Each row comes from the steps of one walk. Every step used is in the known rows, and no mark comes twice. Write the walk behind each row, first mark first.
Known rows
reli-rimu-denaluf-fupu-zimopi-podur: [-3.77 -1.09 -2.17 -3.09 -1.69 -0.23  0.97 -1.59 -0.33  1.23 -2.79  3.02
  1.76 -0.87  1.03  0.07 -0.36  0.36  0.71  1.00  1.99 -0.25]
rimu-zimopi: [-0.02 -1.82 -0.04  0.11 -1.09 -0.61 -2.35 -1.91  2.29  0.11 -1.71  4.14
 -1.45 -1.12  0.61  1.68 -0.77  1.18 -1.16 -1.54  1.90 -0.87]
denaluf-podur-dimiko: [-0.11  0.35  0.37 -2.89  1.43 -0.22 -2.69 -1.25  1.61  1.59 -0.02 -2.53
  0.08  0.95  3.41 -1.75  0.97 -0.39 -2.20  0.99  2.21 -0.29]
denaluf-fupu-zimopi-podur-reli-rimu: [-5.95  3.16 -0.39 -3.42 -2.77  1.70 -0.90 -0.10 -0.14  0.49 -1.50  0.07
  2.08 -0.17  0.75 -0.41 -0.53  1.06  0.18 -1.84 -0.30  1.56]
fupu-zimopi-podur-denaluf: [-1.79  2.09 -0.50 -1.87 -0.60 -3.46 -0.17 -0.15  0.89 -1.67  0.30  2.35
  0.72 -1.42  0.04  1.48  0.65  0.71  0.20  0.61  0.04 -1.61]
zimopi-podur: [-1.94 -2.02 -2.00 -0.97  0.07  0.07  0.12 -2.97 -0.24  1.82 -0.62  0.55
 -1.22  0.27 -0.69  1.39  0.43  0.88  1.88  1.09  1.18  0.31]
rimu-denaluf-podur: [ 0.55  1.59 -0.21 -1.54  2.04  1.10 -2.40 -2.10  0.08  1.68 -1.55  1.26
 -1.90 -0.02  2.14 -0.86  1.50 -0.03 -2.30  2.24  2.36  0.93]
dimiko-fupu: [ 1.76  0.48  1.53 -2.14  3.08 -1.69  0.73  0.38  1.32 -0.76 -0.32 -1.75
  1.68  2.23 -0.22 -1.04  1.47  0.93  1.11 -1.27  0.06 -0.17]
dimiko-rimu: [-0.06  0.01 -1.80 -0.91  1.24 -1.50  0.54  1.11 -0.38  0.59 -0.24  1.47
  1.45  1.44 -0.02  0.26  0.10  1.42 -1.59  0.59  0.98 -1.31]
podur-denaluf-fupu-zimopi: [-2.29  2.36  0.96 -1.77 -1.57 -2.13  1.95  3.05 -0.13 -2.65 -1.95  2.27
  4.07 -1.16  2.01 -1.97  0.59 -0.29 -2.56 -0.18 -0.46 -2.66]
fupu-zimopi-podur: [-3.15 -1.22 -1.75 -2.15 -0.94 -1.54  0.93 -1.41 -0.26  1.49 -1.72  1.60
  0.21 -0.96  0.23  0.54  1.15  0.40  1.03  0.75  1.20 -0.69]
rimu-denaluf-podur-reli: [-2.31  2.52  2.81 -1.92  0.51  0.91 -2.84 -0.68  0.83  2.61  1.09 -0.65
 -1.14  0.73  1.98 -1.83  1.89  0.52 -1.46  0.34  0.36  0.55]
rimu-denaluf-fupu: [ 0.46 -1.73  0.34 -0.83 -0.42  1.51  0.96 -0.08 -0.04  0.24 -1.44  2.54
  2.42  0.40  1.77 -1.64 -2.09 -0.16 -0.68  1.77  1.63 -0.68]
podur-dimiko-rimu: [ 0.18 -1.17 -1.48 -2.68  1.19 -2.44 -0.58  0.93  1.30  1.45  0.70  0.16
  2.39  1.60  1.72 -0.33 -0.62  0.96 -1.62  0.79  2.09 -1.70]
rimu-zimopi-fupu: [-0.92 -3.89 -1.89 -0.11 -0.81  1.65  0.12 -2.77  2.32  1.63  1.85  0.56
 -0.11 -1.37  0.67  0.81 -1.87  1.35 -1.28 -0.92  2.02 -1.44]
podur-dimiko: [ 0.33 -1.77  0.44 -2.53 -0.08 -1.33 -1.60 -0.35  2.21  1.38  1.32 -1.86
  1.32  0.41  2.48 -0.97 -1.05 -0.56 -0.15  0.28  1.82 -0.56]
fupu-zimopi-podur-reli-rimu-denaluf: [-2.19  0.43 -0.32 -4.05 -2.30 -0.32 -1.88 -1.31  1.40  2.34 -0.26  3.44
  0.97 -1.75  1.58  0.43 -2.24  0.13  1.50  0.35  2.43  1.92]
dimiko-podur-reli: [-2.24  0.15  2.42 -2.52 -0.41 -0.49 -1.81  1.11 -0.36  2.02  0.43 -1.96
 -0.08  1.07  1.62 -2.22  1.51  1.55  0.44 -0.84 -2.14 -1.33]
denaluf-fupu-zimopi: [-2.58  0.84  0.59 -1.57 -1.57 -1.04  2.32  2.63 -0.59 -1.36 -2.68  1.74
  3.81 -0.74  1.97 -2.49  0.70 -0.60 -2.28 -0.31 -0.09 -2.15]
denaluf-podur-dimiko-rimu-zimopi-fupu: [-1.08 -3.50 -2.58 -1.50  0.49  1.02 -0.72 -2.75  2.56  2.56  1.53  0.26
  0.43 -0.26  1.98  0.30 -1.12  2.02 -3.09 -0.27  3.20 -2.18]
denaluf-podur-reli-fupu-zimopi: [-5.32  2.86  1.63 -2.91 -0.94 -0.22 -0.44 -0.81  0.13 -0.84 -1.18  0.51
  2.14 -0.46  2.48 -2.10  2.76  0.36 -2.46 -2.66  0.42  0.54]
dimiko-rimu-denaluf-fupu: [ 0.37 -1.69 -0.46 -1.30  0.23  0.81  1.40  0.37 -0.20  0.53 -1.57  3.25
  3.13  1.09  1.78 -1.38 -1.93  0.42 -1.41  2.08  2.10 -1.33]
rimu-denaluf: [ 1.89 -1.93 -0.04 -1.45 -0.24 -0.75 -0.96 -1.26  1.32  1.85  0.51  3.23
 -0.19 -1.12  1.14  0.42 -2.05 -0.54  1.10  1.89  2.57  0.64]
dimiko-fupu-zimopi-podur-reli-rimu-denaluf: [-1.56  0.59  0.22 -4.75 -1.24 -0.85 -1.75 -1.23  1.93  2.11 -0.30  2.85
  1.53 -0.99  1.41  0.08 -1.79  0.47  1.76 -0.10  2.44  1.72]

Which walk is each row?
[-3.01 -1.96 -1.61 -1.22 -1.98  2.51 -0.89 -2.59  2.39  1.69  1.85  0.15
  0.39 -1.46  0.77  0.79 -2.34  1.86 -1.12 -2.13  1.60 -0.29]  podur-reli-rimu-zimopi-fupu
[-5.47  0.23  0.97 -2.06 -0.21  2.38 -1.37 -5.01  0.40  0.34  1.17 -0.54
  0.34  1.39  0.55 -0.02  1.19  1.84  0.66 -2.82  0.83  2.58]  zimopi-podur-reli-fupu
[-4.08 -0.89  1.57 -1.39 -1.43 -0.12 -2.14 -2.05  1.77  2.85  0.85  0.83
 -1.35  0.32  0.41  0.64  0.87  1.90  0.91 -1.16  0.42 -0.26]  rimu-zimopi-podur-reli
[-4.23  0.26  1.43 -2.74  0.10  1.99 -1.83 -3.40 -0.26 -0.18  0.27 -1.12
  0.67  1.50  1.67 -1.42  1.35  1.95 -0.02 -3.10 -0.34  1.57]  dimiko-podur-reli-fupu
[-3.19 -1.03 -1.69 -1.48 -1.27  3.07 -1.46 -3.13  2.01  1.87  1.23 -0.19
 -0.13 -1.14  1.26  0.27 -1.35  1.91 -2.14 -1.77  1.75 -0.19]  denaluf-podur-reli-rimu-zimopi-fupu
[-1.87 -2.76 -0.73 -4.06 -0.83 -2.40 -0.95 -1.36  2.09  2.25  0.18 -0.64
  1.53 -0.24  2.71 -0.52 -0.19 -0.27  0.54  0.77  2.58 -1.09]  fupu-zimopi-podur-dimiko
[ 0.31  0.01 -1.24 -2.75 -1.35  0.41 -1.85 -1.47  1.16  1.20 -0.59  3.45
  0.53 -1.68  1.10  1.07 -3.18 -0.28  1.19  0.77  2.63  2.25]  reli-rimu-denaluf
[-1.56  0.73 -0.06 -0.53 -0.19  0.40  1.21 -0.20 -0.36 -2.02 -1.04  1.33
  2.33  0.72  0.64 -0.51 -0.47  0.85 -0.90  1.21 -0.12 -1.81]  zimopi-podur-denaluf-fupu
[-1.64  0.01 -0.44 -3.52 -1.80  0.50 -2.35 -2.08  1.47  2.54  0.24  2.96
  0.15 -1.23  1.08  0.86 -2.65  0.29  1.77  0.57  2.37  2.30]  zimopi-podur-reli-rimu-denaluf
[-5.48 -0.49  0.35 -2.28 -0.24  1.71 -1.88 -5.25  1.05  0.60  0.59  1.34
  0.22  1.49  0.80  0.72  0.85  2.70 -0.16 -3.17  1.83  1.88]  dimiko-rimu-zimopi-podur-reli-fupu
[-1.65 -0.09 -0.05 -2.56 -1.32 -1.89  1.98  2.44 -0.08 -0.27 -2.50  3.82
  4.20 -0.79  2.51 -2.12 -0.25 -0.39 -2.21  0.84  1.48 -2.27]  dimiko-rimu-denaluf-fupu-zimopi
[-1.31  2.29  0.08 -2.63  0.42 -4.12  0.08 -0.09  1.36 -1.86  0.27  1.75
  1.44 -0.62  0.02  1.00  1.14  1.02  0.58  0.32  0.04 -1.69]  dimiko-fupu-zimopi-podur-denaluf
[-0.13 -3.01 -1.63 -4.55  0.25 -2.38 -1.05 -2.26  2.11  2.70  0.31  4.18
  2.04 -0.20  2.79  0.43 -1.95  0.56  0.03  1.75  4.90 -0.15]  reli-fupu-zimopi-podur-dimiko-rimu-denaluf
[-4.53 -1.17 -1.83 -2.53 -0.78 -0.45  0.65 -3.39 -0.24  0.64 -1.66  1.73
  0.60 -0.54  0.43  0.61  1.39  0.85  0.93 -0.54  1.70  0.59]  reli-fupu-zimopi-podur
[-5.06  3.40  0.17 -4.19 -1.72  0.45 -1.25 -0.29  0.63  0.52 -0.90 -0.52
  1.79  0.16  0.27 -0.19  0.06  1.34  1.09 -2.54 -0.15  1.85]  dimiko-fupu-zimopi-podur-reli-rimu
[ 0.86 -0.72  0.34 -3.63  1.34 -0.45 -3.22 -1.83  2.28  2.60  0.27 -1.01
 -0.03  0.30  4.11 -1.52 -0.02 -0.59 -1.73  1.82  3.44  0.11]  rimu-denaluf-podur-dimiko
[-0.89 -3.16 -0.85 -3.20 -0.06 -1.24 -1.42 -2.43  2.06  2.60  0.92 -1.41
  0.49  0.52  2.12  0.07 -0.77  0.02  1.15  1.04  2.58 -0.42]  zimopi-podur-dimiko
[-4.65 -0.19  1.88 -2.73 -1.80 -0.55 -0.26 -0.30  0.81  2.72  0.51  0.70
  1.16  0.20  1.46 -1.23  0.81  0.81  0.74  0.14  0.34 -0.71]  rimu-denaluf-fupu-zimopi-podur-reli
[-1.91 -3.25 -2.02 -0.78 -0.74 -0.35 -1.46 -4.25  1.31  1.95 -1.81  3.46
 -2.09 -0.51 -0.30  2.55 -0.08  1.73  1.03 -0.05  2.54 -0.37]  rimu-zimopi-podur
[-3.07 -2.09 -1.64 -2.54 -1.12 -0.83  1.48 -1.51 -0.24  1.57 -2.32  2.98
  1.47 -0.65  1.12 -0.15  0.22  0.24  0.70  1.56  1.99 -0.99]  rimu-denaluf-fupu-zimopi-podur
[-4.63 -0.18  1.24 -3.02 -1.34 -1.09 -0.08  0.09  0.67  2.81  0.45  1.30
  1.70  0.55  1.36 -1.12  0.81  1.35  0.12  0.32  0.73 -1.12]  dimiko-rimu-denaluf-fupu-zimopi-podur-reli
[-4.70  2.18  1.63 -3.45 -0.97 -0.48 -0.89 -1.18  0.59 -0.21 -0.99  1.70
  2.03 -0.82  2.81 -1.85  2.03  0.21 -2.11 -2.02  1.26  0.73]  rimu-denaluf-podur-reli-fupu-zimopi
[-4.33  1.97  1.16 -2.60  1.08  2.41 -2.33 -4.29  0.43  0.44  0.63  0.23
  0.35  1.68  2.05 -1.06  1.71  1.77 -1.84 -2.07  1.74  2.48]  dimiko-rimu-denaluf-podur-reli-fupu
[-1.56  0.13 -0.08 -0.50 -0.51  0.16  0.49 -0.82  0.38 -1.91 -1.62  2.76
  1.87  0.35  0.70  0.12 -0.82  1.27 -1.29  0.54  0.55 -2.08]  rimu-zimopi-podur-denaluf-fupu
[-3.23  1.36  0.98 -3.20 -2.56 -0.71  1.07  2.30  0.17 -0.24 -2.25  2.88
  4.13 -1.31  2.72 -2.38 -0.56 -0.46 -1.63 -0.29  0.73 -1.03]  podur-reli-rimu-denaluf-fupu-zimopi
[-0.67  1.55  1.69 -4.64  1.41 -3.70  0.29  1.88  1.73 -0.32 -1.73 -0.89
  3.32  0.37  2.84 -2.69  2.56 -0.21 -1.54 -1.07  1.07 -1.62]  denaluf-podur-dimiko-fupu-zimopi
[-4.97  0.51  1.68 -2.30 -1.54 -1.00 -0.51 -0.10  0.73  2.51  0.99 -0.46
  0.44  0.15  0.68 -0.82  1.73  0.93  0.81 -0.74 -0.39 -0.47]  fupu-zimopi-podur-reli
